What can hang from each mark:
K_779: K_867
K_353: K_670
K_218: K_60 K_353 K_769
K_867: K_670 K_779
K_670: K_353 K_867
K_60: K_218 K_779
K_769: K_218 K_867

Each row was made from one small tree. The marks that hang from a mark follow it in brackets, in the order of their numbers. Every link used is in the known rows. Write each row's tree.
Known rows:
K_353{K_670}: [-12  24  -6 -13 -18  28 -15   1   8   1 -12 -15 -10  45  -3  16  -5   1
 -23]
K_60{K_218}: [-14  21   7 -17  -7   7 -21  26   8  22  -6  -1   3  37  17   6  -4   3
 -44]
K_218{K_60 K_353 K_769{K_867{K_670 K_779}}}: [-22 -43 -30  -2  -3  -6 -16   7  14 -32   1  -8 -10  -4   9  17 -20 -13
  67]
K_769{K_218{K_353} K_867{K_670 K_779}}: [-19 -17 -18  -2 -10  -7  -7 -23  12   3   1 -11  -2  17  -4  20  -1   0
 -13]
K_867{K_670{K_353} K_779}: [ -3  35 -12  14 -22  12 -22  10  12  28  -2   1  -7  12 -25  25 -11  -5
  24]
K_769{K_218{K_60 K_353{K_670}} K_867{K_779}}: [-26 -30  -1 -12 -13 -16 -12 -19   9 -37  -2 -20   4  21  11  10   1   5
 -17]
K_670{K_353 K_867{K_779}}: [-11  30  14  -1   0 -15 -27  28   4   8   2  12  -5 -11 -13  13 -25  -8
 -25]
K_60{K_218{K_353}}: [-14   0  32 -17  -1   2 -28  23  13   7  -4   7   7  22  16   6  -6   7
 -30]
K_353{K_670{K_867}}: [-16  21   0 -16  -3  14 -18  -6   6  -1  -8 -10 -18  30   1  14 -16  -3
 -28]
K_353{K_670{K_867{K_779}}}: [-16  23  -9 -10  -4  10 -23  -4   7  -2  -5  -5 -16  28 -10  18 -12  -1
 -17]
K_218{K_353 K_769{K_867}}: [-21 -30 -23 -15   1   3  -9  24  11 -21  -2  -2  -5   1   8  13 -18 -11
   5]
K_60{K_218 K_779{K_867}}: [-10  30  14 -21   1  10 -29  23  12  23  -2  15  13  14  23  12  -8   8
 -42]
K_218{K_60}: [-12  10  13 -11 -13   9 -16  18   5  -2  -6 -11  -2  29   8  10 -19 -10
  -2]
K_670{K_353}: [ -5  30  20  -4 -18   8 -16  34   5  11  -6   0   3  11  -5  10 -16  -6
 -31]
K_769{K_218{K_60} K_867{K_670 K_779}}: [-22  -7 -33  -2 -17 -10  -3 -23   7   1   1 -25  -6  31   8  15  -3  -6
  -5]
K_60{K_779{K_867{K_670{K_353}}}}: [ -1  38   9  -5  -9  20 -21  11  13  26  -3  10   2  -3  -1  23 -20  -4
  -4]
K_218{K_60 K_769{K_867}}: [-24 -20 -40 -15  -8   0  -3  22   4 -24  -3 -18 -11  17  22   7 -21 -18
  15]
K_769{K_218{K_353} K_867}: [-22 -21   4 -18  -6  -8  -2  -5   7  -9  -2 -13   6  19  12   9  -5  -1
 -57]
K_769{K_218{K_60 K_353}}: [-21   0  62 -11 -13  -4  -5   7   9 -24  -5  -7   7  23  10   6 -12   3
 -15]
K_779{K_867{K_670}}: [-10  28   2  -5   1  14  -1  -6  10  36  -6  -5 -20  12 -34  23 -11 -18
  24]
K_769{K_218{K_60{K_779} K_353} K_867{K_670}}: [-18 -26  -2 -11 -11  -3 -13 -24  14 -15   1 -16   6  12  37  14 -15   1
 -13]

Write each row's tree:
[-22 -11 -21 -10 -15  -4   4 -25   6   1  -2 -30  -9  33  21  10  -8  -9
 -17] : K_769{K_218{K_60} K_867{K_670}}
[-21   4  62 -15 -12   3 -11  -8  13 -34  -7  -3   8  17  15  11  -9  12
  -9] : K_769{K_218{K_60{K_779{K_867}} K_353{K_670}}}
[-20   7  22 -21   4  10 -27  21  18 -19  -4  15   7   2  27  12  -7  16
   4] : K_60{K_218{K_353{K_670} K_769} K_779{K_867}}
[-21  -5  12 -11  -8  19 -11  19  13 -34  -9  -2  -9  17   0  15 -13   1
  27] : K_218{K_353{K_670} K_769}
[-15  -4  27 -15   3   8 -26  -2  12 -15  -6   0  -9  10  -1  14 -19   1
 -10] : K_218{K_353{K_670{K_867}}}
[-23 -44 -20  -9  -2 -12 -17  22  11 -42   1  -5  -2  -4  12  11 -20 -11
  44] : K_218{K_60 K_353 K_769{K_867{K_779}}}
[-16 -39 -25 -10  -5   6 -24   9  17 -34   2  -4   0  -9  41  16 -30  -6
  46] : K_218{K_60{K_779} K_353 K_769{K_867{K_670}}}
[-27 -21  20  -9   2  -6 -20  12  12 -57  -3  -1 -14   0   9  11 -24  -3
  60] : K_218{K_60 K_353{K_670{K_867{K_779}}} K_769}
[ -8  32  16   0  -3   7  -2   4  10  32  -6  -2 -15  -2 -34  19 -12 -16
  21] : K_779{K_867{K_670{K_353}}}
[ -8  -9  48 -14   1   3 -31  15  15 -19  -2  10  11 -11  11  15 -25  -2
  16] : K_218{K_60{K_779{K_867}} K_353}
[-12   6  24 -22   2   9 -47  10  17  -8  -1  15  13  12  46  11 -14  21
 -44] : K_60{K_218{K_353{K_670{K_867}}} K_779}
[-18 -15  21 -13 -13  18 -27  18  17 -58  -6   1   3   8  36  14 -24   7
  41] : K_218{K_60{K_779} K_353{K_670} K_769}
[-23 -45 -11 -15   0  -7 -12  21  10 -42  -2  -9  -4  -3  22   7 -24 -14
  34] : K_218{K_60 K_353 K_769{K_867}}
[-24 -21 -20 -15   2  -9 -22  29  12 -10   0   4   3  11  19   8  -4   3
  -7] : K_60{K_218{K_353 K_769{K_867{K_779}}}}
[-14 -17  36 -13 -10   9 -27   0  13 -33  -9 -11  -1  20  10  11 -15   1
  21] : K_218{K_60 K_353{K_670}}
[ -9   8  21 -20  -9  19 -46  13  19  -6  -4  11  18  22  45  12  -7  23
 -42] : K_60{K_218{K_353{K_670}} K_779}
[ -8  31   4 -14   0  15 -28   8  16  33  -1  11   4  13  20  17  -8   6
 -18] : K_60{K_218 K_779{K_867{K_670}}}
[-24 -33  13 -18  -7 -16  -4  -7   7 -25  -2 -19   6  16  23   4 -11  -3
 -35] : K_769{K_218{K_60 K_353} K_867}
[-15  31   5 -10  -3   9 -19  27  15  13  -2  15   3  -1  23  13 -12   5
  10] : K_60{K_218{K_769} K_779{K_867{K_670{K_353}}}}
[-17   0 -61   1 -14   5  -6  19   8   2   0  -8 -14   8  -4  19 -13 -13
  22] : K_218{K_769{K_867{K_670{K_353} K_779}}}
[-24 -20  23 -11 -10  10 -13  15  13 -54  -9  -8  -9  14  14   9 -18  -1
  55] : K_218{K_60 K_353{K_670} K_769}
[-24  -6   9 -10   2   4 -17  14  13 -37  -3   5 -15   3  -5  17 -18   0
  32] : K_218{K_353{K_670{K_867{K_779}}} K_769}
[-22 -20 -48  -8 -10   4  -3   7   7 -14  -3 -21 -17  18  21  12 -21 -20
  42] : K_218{K_60 K_769{K_867{K_670}}}
[-22   2 -33 -11  -7  -2 -11  23   9   8  -3  -8  -7  18  26   5  -6  -3
 -10] : K_60{K_218{K_769{K_867{K_670{K_353}}}}}
[ -6 -10  39 -12  -8  11 -38  20  15 -22  -1   7  16   3  30  15 -27   2
   2] : K_218{K_60{K_779} K_353}
[-23  -1  58 -13 -16   2  -6  -7  10 -36  -9 -14   3  32  12   7  -6   9
 -10] : K_769{K_218{K_60 K_353{K_670}}}
[ -8 -12  32 -14 -13  18 -39   3  17 -36  -6  -1  10  13  30  16 -21  10
   8] : K_218{K_60{K_779} K_353{K_670}}
[-16   8  18 -13   7  10 -24  20  21   3   0  20   4  -7  23  16 -13   8
  24] : K_60{K_218{K_353 K_769} K_779{K_867{K_670}}}
